Each row was made from one path, in order. Every step used is in the known rows, and no mark comes twice. Write each row's path.
In the rows, zero is written as 128.
Known rows
U-Y-K-S-F: [124  86 185 119 126 163 128 160  95 139  91  71 110 145 128 119  41 169
  95 130 172 164 174 103 152 129  94 158 155 149 126 118  99 134 156  91
 123 119 162 121 163 102 140  88 155 164 128 122 103 189 138 165 135 114
  86 144 137 141 151 147 131 141  87 147 145]
M-Y: [117 129 148  89 132 145 153 125 104 148 113 119 150 106 116 134 115 114
 112 113 135 123 117  84 149 127 137 133 170 121 144 108 121 107 138 132
 134 193 135 127 124 101 145 133 111 153 132  64 117 111 122 134 115 151
 158 111 100 103 129 174 140  96 133 141 135]
D-F: [122  85 121  83 117 131 171 121 159 173 115 119 117 143 168 138 163 135
 132 142 153 126 111 114 146 124  84 118 173  78 129  99 119  52 149  81
 134 128 135 116 137 103 129  99 127 153 124 156 128  82 102 149 125 107
 135 112 120 152  72 112 131 157 121 140 139]
A-U-H: [113 193 120 110 159 138 127 125 150 124 142 129 115 197 160 163 149 106
 147 128 174 136 112 112 181 157 155 152 131 158 172 158 142 162  88 146
  71 116 138 110 126 122 156 137 160  98 182 187 120  67 158 144 118 161
 115 140 112 137 137 110 145  88 146 154 149]
U-Y-K-S: [140 144 156  97 143 193  98 216  77 106 123 106 111  93 147 111  62 104
 101 128 189 162 154  74 161 142 151 176 135 150 129 147  97 129 114  98
 145 152 154 120 158 112 152  93 125 126 125 164 127 202 160 148 128 106
  90 184 113 119 182 176 144 140 116 178 157]
R-Y-M-W-K-S: [101  84 170  83 142 148  99 189  48  74 108  99 102 108 175 126  79 108
 106 143 184 192 147  80 115 158 154 208 153 105 150 119 121  98 131 113
 139 129 152 133 179 144 148 100 163 111 137  88 133 163 164 134 188 126
 127 154 126 124 166 175 107 127 122 204 140]
K-S-F-D: [128  37 138 160 121 130 142 113 109 129 100  99 122 108  69 117  95 153
 118 117 169 160 152 123 157  80  77 157 141 144  89 116 145 140 123 110
  68  98 166 127 172 122 141  70 155 159 164 104 106 186 106 116 171 154
  80 133 152 168 101 142  79 139 127 133 131]
A-U-Y: [114 149 109 111 213 177 146 164 123 171  99  63 144 153 137 135 138 131
 131 126 188 158 106 127 164 127 190 157 129 137 128 154 126 183 100 134
 107 133 142 134 115  86 184 137 150 135 146 171 123 147 157 126 108  98
 122 154 113 133 149 138 183  73 120 176 160]
U-Y-M-W-K-S: [ 98  95 169  70 138 144 106 199  44  82 113  94 104 119 177 114  88 106
 105 140 185 209 143  90 125 149 167 212 149 107 149 132 117 112 124 120
 133 129 150 140 183 130 149  86 160 113 138  75 132 180 166 143 172 124
 118 169 110 119 186 187 132 118 111 199 145]
S-F: [118  74 167 136 119 114 148  98 132 155  96  87 122 174 113 133  91 183
 115 131 131 137 155 142 128 117  81 124 149 133 126 104 123 134 164 115
 112 104 143 127 141 109 123 115 155 162 129  94 101 141 112 151 139 132
 114 107 148 147 114 111 120 133  99 116 128]
Y-M-W: [ 43  98 135  91 126 101 141 152  74 146 119 125  99 152 141 128 117  99
 140 151 159 187  97 108  90  94 129 189 149  93 177 109 124 128 147 137
 166 109 108 138 181 114 141 134 150 112 158  97 126  87 108 145 162 137
 133 101 104 154 174 145 106  95  97 161 105]
M-Y-K-S: [140 144 163  93 116 186 108 196  73  95 123 121 112  76 141 118  49  93
  93 122 171 141 149  53 157 152 131 175 162 157 152 130  97  90 127  94
 157 175 147 122 144 119 146  90 107 137 126 132 122 169 155 150 128 128
 109 164 105 104 164 186 128 143 119 174 156]
W-K-S-M: [145  76 146 118 131 156 124 187  87  79 145  91  87 142 143 145  93 116
 134 116 167 173 189  89  95 167 128 119 125  97 149 137 131 119 157 118
 201 128 170 115 170 124 129  93 122 117 113  98 118 209 147 145 199 126
 125 146 116 138 142 139 151 139 186 135 147]
R-Y-M-S: [118 121 119 156 175 192 141 152  92  98  95  69 137 127 176 154 129 123
 125 146 172 165 114 101 117 108 117 131 111 123 137  82 135  66 112 127
 150 176 182  95 152  85 129 151 140 163 122 122  73 106  91 145 122 107
 128  85 116 143 144 145  92 120 155 172 132]
R-Y-K: [ 85 115 146 128 168 188 105 165 114 128 115  75 106 112 136 139  71 101
 132 151 162 125 164  84 155 127 146 145 132 114 148 113 110 122 137  86
 150 155 106  81 164 114 151 153 137 112 123 197 140 115 113 135 157 114
 126 143 152 154 165 137 103 144 113 164 122]
W-K-S: [147 106 162  97 128 143  99 171  75  60 129 108 111  98 170 116  87 117
  99 128 160 165 156  96 130 168 155 182 142 128 135 136 121  95 118 111
 119 134 154 137 151 155 130  86 145 121 123  85 135 187 173 134 159 132
 113 176 128 108 148 169 124 148 131 179 154]
U-Y: [117 133 125 106 171 162 135 166 106 171 105  83 148 140 127 121 140 130
 126 131 166 158 130 126 162 106 172 128 122 119 103 148 114 182 117 143
 115 149 147 116 146  88 158 132 147 133 129 132 127 178 141 135 113  97
 126 151 108 127 164 154 169  88 121 147 138]
R-Y-M-W: [ 37  86 139  94 152 124 132 160  69 151  98 112 106 156 146 142 113 102
 140 156 173 185 105  98  95  89 125 183 147  82 167  95 123 129 158 134
 169 121 113 125 182 114 157 157 164 115 158 112 127  84 105 133 177 121
 144  84 117 157 171 142  97  87 107 178 103]
H-U-Y-M-W-K: [ 31  51 135  67 181 103 139 159  63 109 125  67  90 145 166 129 127  89
 140 161 176 211 147 130 110 126 185 213 151  60 184 121 135 124 133 130
 119 136 109 116 220 125 149 125 168  99 150  50 136 130 132 149 192 153
 139 157 113 155 190 176 132 105  82 188 113]
U-Y-K: [ 85 137 138 105 167 176 125 182 104 147 130  73 110 116 135 115  86  97
 134 144 174 155 156 101 174 108 174 153 129 118 140 146  96 157 117 100
 137 152 112  95 174  88 154 125 130 115 125 177 140 150 122 155 128 116
 104 179 121 152 198 161 147 126  94 160 132]
K-S-M: [159  95 133 129 118 166 127 189  97 102 143 120  97 141 131 149  97 121
 133 107 166 158 175  84  94 154 110 102 121 118 142 134 128 127 157 125
 213 124 176 119 152 117 132 101 107 126 117 127 108 212 141 143 176 116
 119 129 109 130 131 126 156 129 189 118 144]
H-U-Y-M-S-F: [106  66 136 143 172 159 171 134 106 147  81  43 120 172 146 146 104 168
 111 145 180 176 151 141 121 105  85 138 133 138 143  84 131 111 147 124
 113 150 186  95 171  76 127 123 151 193 137  82  54 149  94 176 113 112
 103  99 116 157 137 135 126 126  95 138 136]
F-D: [115  69 102 164 132 127 141 108 124 127 127 118 126  91  74 119 141 114
 142 120 153 145 127 135 157  70 114 145 124 130  95 128 154 145  96 127
  77 114 137 121 163 125 141  96 137 129 161 129 131 146  95 100 167 158
  99 140 140 168 106 140  88 128 141 125 116]
U-Y-M: [ 81 128 129  94 155 153 125 194 113 144 115  50 115 142 171 129 141 109
 127 171 184 185  92 137 124  94 137 154 115 122 132 127 119 159 131 145
 163 142 152 129 164  90 137 120 150 139 132 127 121 135 124 147 154  95
 123 137  87 161 158 161 159 122 136 173 125]
H-U-Y-M: [ 70 110 100  91 182 153 132 207 112 147 123  55 101 124 168 142 149 105
 129 179 199 181 104 148 118 104 139 164 110 133 152 122 131 164 134 145
 156 160 158 102 175 100 143 129 136 144 145 132 103 148 125 151 153  92
 122 139  78 166 155 164 177 131 121 172 133]
R-Y-K-S-M-W: [ 75  68 145 104 144 148 139 185  46 136 115 131  89 157 111 142  72 102
 149 118 185 184 172  55  94 125 132 158 154  81 174 117 117 130 167 115
 205 123 126 108 194 108 165 134 136  99 146 121 122 157 118 146 180 123
 133 108 120 140 184 136 115  89 120 147 120]
R-Y: [116  98 136 134 176 175 110 141 123 141  88  94 145 133 134 155 117 136
 124 141 155 113 138 104 144 126 125 117 126 114 111 100 131 140 145 121
 132 149 140  96 128 126 156 175 159 128 126 162 125 125 124 108 162  94
 154  97 158 132 120 120 102 116 152 156 125]
A-U: [123 150 102 133 184 159 138 119 151 131 121  98 126 143 142 148 128 131
 138 125 156 122  95 128 126 155 154 164 136 154 161 141 142 128 103 116
 120 103 123 155  87 125 164 143 131 131 154 179 123  85 153 118 122 129
 124 137 132 138 111 104 144 104 127 174 163]
W-K-Y: [ 95 105 139  95 130 129 138 154  79 126 118 131 113  79  92  96 130  71
 133 122 128 139 129 124 146 163 171 125 160  58 106 114 126 148 127 108
 131 184 140  92 137 125 119 153 152 150 114  57 134 190 156 137 121 135
 133 154 103 121 170 170 135 109  98 155 115]
S-K: [118 133 135 130 100 127 137 147 122 166  91 124 123 137 142 159 103 106
  97 145 116 153 174 128  96 186 132 135 149 135 115 124 130 136 143 134
 123 148 126 134 120 112 106 121 145 135 121  81 110 120 139 131 169 155
 148 114 117 145 124 124 129 123 133  98 148]
W-K: [ 98  85 146 102 148 110 121 120 104  82 141  78 111 130 155 125 124 109
 130 144 127 157 157 135 129 150 173 161 139  84 144 131 135 105 119 120
 101 128 112 124 167 143 123 114 156 107 123  69 153 133 141 130 177 157
 138 164 145 135 150 151 119 136 116 158 124]

Which path is each row?
[107 137 132 114  96 142 148 174  87 186  87 163 121  81  86 122 115  70
 110 122 123 136 144 118 121 185 143 104 170  95  86 109 123 167 143 117
 149 197 150  96 105 104 107 158 144 167 112  64 104 179 154 135 110 141
 141 121  82 126 152 154 141  97 113 112 128] => S-K-Y
[102 109  92  98 210 162 148 190 111 173 108  84 132 123 126 139 152 123
 129 142 192 156 145 145 156 119 171 144 118 139 135 140 130 176 124 148
 102 177 155  87 162 103 168 145 131 137 147 140 103 200 140 141 111  94
 123 158  93 130 153 158 194 105 100 140 144] => H-U-Y
[115 124 117 134 153 170 153 157  74  90 114  87 120 102 156 121 133  95
 129 140 159 179 108 112 117 125 146 135 128 101 137  91 131  73 105 122
 151 191 183  92 159  82 111 139 136 175 116  72  79 136 106 160  99 129
 120 115  90 139 171 169 107 115 129 172 124] => W-K-Y-M-S
[146 144 154 110 116 177  95 197  84  86 132 128 101  83 149 116  57 107
 105 128 172 149 152  72 142 155 130 177 140 157 142 140 100 100 121  92
 152 140 146 124 149 133 138  89 115 124 125 162 127 175 157 145 135 120
  93 174 121 119 161 164 126 162 116 168 153] => Y-K-S
[111  80 152 147 132 152 167 123  99 139  82  69 123 158 126 131  99 158
 110 133 151 163 135 126 120 113  77 121 146 122 126  77 123 100 151 111
 134 148 186 103 153  79 110 125 157 199 124  67  59 146  97 174 105 125
 105  87 118 153 138 137 104 122 105 137 125] => K-Y-M-S-F
[ 97  53 191 103 118 120 132 141  76 111  93  67  99 166 149 126  58 162
  99 143 164 189 163 112 113 136  93 184 163 115 147 101 116 112 163 105
 125  99 156 139 180 121 131  87 177 150 138  56 106 170 137 164 176 137
 106 127 139 145 144 149 111 137  91 166 135] => Y-M-W-K-S-F
[118  72 164 114 146 163 134 171  95 143  94  71 101 137 123 130  52 162
  95 139 184 159 182 112 146 138  96 163 152 160 142 116 106 138 158  97
 118 134 165 108 169 109 144  93 146 164 136 121  89 200 141 169 135 113
  86 150 129 141 146 148 141 150  78 146 151] => H-U-Y-K-S-F
[ 80 134 129 102 103 140 129 200 103 156 107 104  99 101 140 132 127  68
 115 165 150 166 101 130  98 150 120 135 144 106 116 102 124 148 149 127
 186 176 157 111 137 103 101 142 148 165 125  79 105 139 134 146 151 126
 134 118  71 163 151 158 139 126 129 150 124] => S-K-Y-M
[104  32 120 176 136 144 167 105  97 139  92  84 123 106  69 121 117 134
 131 120 169 171 130 131 154  58  80 138 140 119  93  89 151 128 115 115
  81 133 178 100 177  91 130  99 158 183 160  83  80 162  73 132 145 155
  84 111 131 185 114 150  76 120 123 130 116] => K-Y-M-S-F-D
[139  88 148 130 139 193 116 207  87 102 132  94  89 133 137 154  67 114
 135 122 185 155 190  66 108 151 110 112 125 116 150 126 116 128 164 105
 226 140 165  94 168 107 142 117 111 120 115 159 115 201 133 146 191 104
 119 135 120 143 150 133 145 140 183 138 145] => R-Y-K-S-M
[ 76  80 145  92 143 145 147 192  40 145 121 126  90 160 110 131  82  98
 145 112 188 199 168  65 104 116 147 163 150  83 172 135 112 143 155 121
 198 121 129 116 199  93 165 120 130 101 146 115 121 173 123 155 168 126
 119 126 104 136 199 150 140  77 116 143 124] => U-Y-K-S-M-W
[ 62  45 150  92 153  98 145 131  64  99 138  91  92 164 139 132 109  99
 152 132 145 195 175 109  97 138 174 171 157  42 173 126 136 112 146 122
 143 112 103 117 204 123 138 121 157  87 136  46 148 137 125 144 210 164
 148 139 134 146 177 149 117  99 112 153 111] => S-M-W-K
[ 83 146 125 109 194 192 129 177 115 148 123  56 109 122 135 126  88  99
 141 144 190 156 141 102 172 125 183 168 131 133 158 153 103 151 105  95
 134 143 108 110 155  83 171 128 129 116 140 206 139 134 137 152 120 117
 104 183 124 155 186 151 156 113  93 176 146] => A-U-Y-K
[ 80 105 136 115 156 165 105 176 123 125 104  59 113 131 174 152 125 112
 126 178 171 154 102 117 111 112 105 145 115 112 140  95 129 130 149 127
 173 139 151 112 155 117 134 150 158 138 134 149 122 101 114 126 190  95
 143  99 122 166 126 138 112 138 159 183 122] => R-Y-M
[146  98 137 129 124 179 123 205  90 100 150 104  82 132 130 143  72 107
 138 116 177 160 188  75 102 154 115 113 126 120 157 133 117 124 156 108
 225 131 162 106 166 109 132  96 100 121 115 151 117 207 135 155 181 119
 110 145 109 143 154 136 152 144 175 126 145] => Y-K-S-M
[129  89 158  81 131 166 153 167  72 118 125  98 125 117 130 149  92 103
 113 101 159 153 157  60 128 152 132 128 173 102 157 113 121  99 158 127
 186 192 163 117 154  93 144 105 105 145 122  46 113 171 137 146 168 147
 157 118  92 102 139 183 157 103 168 143 145] => W-K-S-M-Y
[122 146 103 140 195 199 157 162  96 115 102  53 139 137 178 141 142 121
 129 140 188 188 101 111 123 110 152 150 110 139 146 109 130  88  91 132
 135 164 181 115 146  66 142 131 131 166 133 124  70 117 105 153  96 111
 114 113  95 142 162 155 130  98 137 179 149] => A-U-Y-M-S
[113 135 124 141 133 165 158 172  90 151  74  79 130 140 174 161 109 102
  95 152 156 195 164 117  92 169 144 144 137 134 115 105 129 110 121 136
 129 183 164 116 143  68 105 124 150 161 119  73  77 121 117 151 148 143
 143  99  92 150 152 148 125 104 142 126 153] => U-Y-M-S-K
[ 97  12 150 147 132 119 146 112  84 122  98  92 110 119  80 114  89 139
 124 117 173 187 161 120 152  74 100 180 155 117 107 113 144 134 121 110
  62  93 151 128 199 125 149  72 172 139 170  75 114 178 106 120 190 165
  83 137 155 169 121 152  72 125 108 145 123] => M-W-K-S-F-D
[138 129 164 113 139 200  87 206  81  92 113 108 106  85 151 126  49 111
 100 133 181 143 164  59 150 154 138 170 137 153 138 126 104 108 130  88
 154 153 151 109 149 130 151 110 131 125 125 178 126 180 156 135 151 101
 106 161 134 124 158 160 110 154 127 180 151] => R-Y-K-S
[112  37 148 147 124 148 149 120  99 129 102  85 119  98  70 118  71 138
 115 120 178 161 155 103 174  75  81 165 157 146 104 111 134 128 121  99
  78 125 161 116 181 110 148  68 145 159 164  98 106 172  98 131 171 162
  83 139 146 167 113 165  82 136 121 139 131] => M-Y-K-S-F-D
[ 37  64 153  80 147  91 131 138  64  94 134  76  93 147 165 124 118  92
 139 159 150 203 137 119 102 122 174 204 154  59 173 118 132 101 135 123
 127 116  98 133 203 131 132 118 170  95 147  45 151  99 127 143 201 164
 142 147 127 154 181 163 107 116  97 183 107] => Y-M-W-K
[ 29  87 117  74 170 119 150 182  64 168 106 108 101 148 135 135 131  94
 142 156 194 201 107 119 102  86 149 195 145  98 178 117 124 148 143 145
 154 134 122 120 198  99 161 142 150 119 166  99 115 117 113 151 149 124
 132 116  86 156 189 161 140  83  81 167 111] => H-U-Y-M-W
[ 80  79 140 104 130 132 143 180  50 135 128 143  85 150 113 135  74  95
 147 112 176 187 164  65  91 124 133 159 153  89 182 126 113 125 159 117
 204 117 123 120 193 107 156 118 122  98 148 112 123 154 121 153 170 135
 121 118 112 139 190 140 123  94 116 138 117] => Y-K-S-M-W
[108  29 132 168 128 117 155  90 124 146 102  91 123 123  65 123 114 153
 130 121 151 155 146 146 158  66  78 144 136 131  94 112 151 150 124 114
  62  98 146 120 173 116 139  87 156 154 165 104 114 155  86 116 173 160
  86 121 157 183  97 129  79 132 121 118 117] => S-F-D
[ 70  76 141  91 129 117 152 166  50 141 120 137 100 102  80 104 123  59
 149 114 142 163 139 105 124 150 174 131 168  31 131 108 127 148 146 113
 165 173 136  87 165 115 129 156 152 136 122  42 129 188 143 146 137 147
 139 140  91 129 190 169 133  84  96 151 104] => S-M-W-K-Y
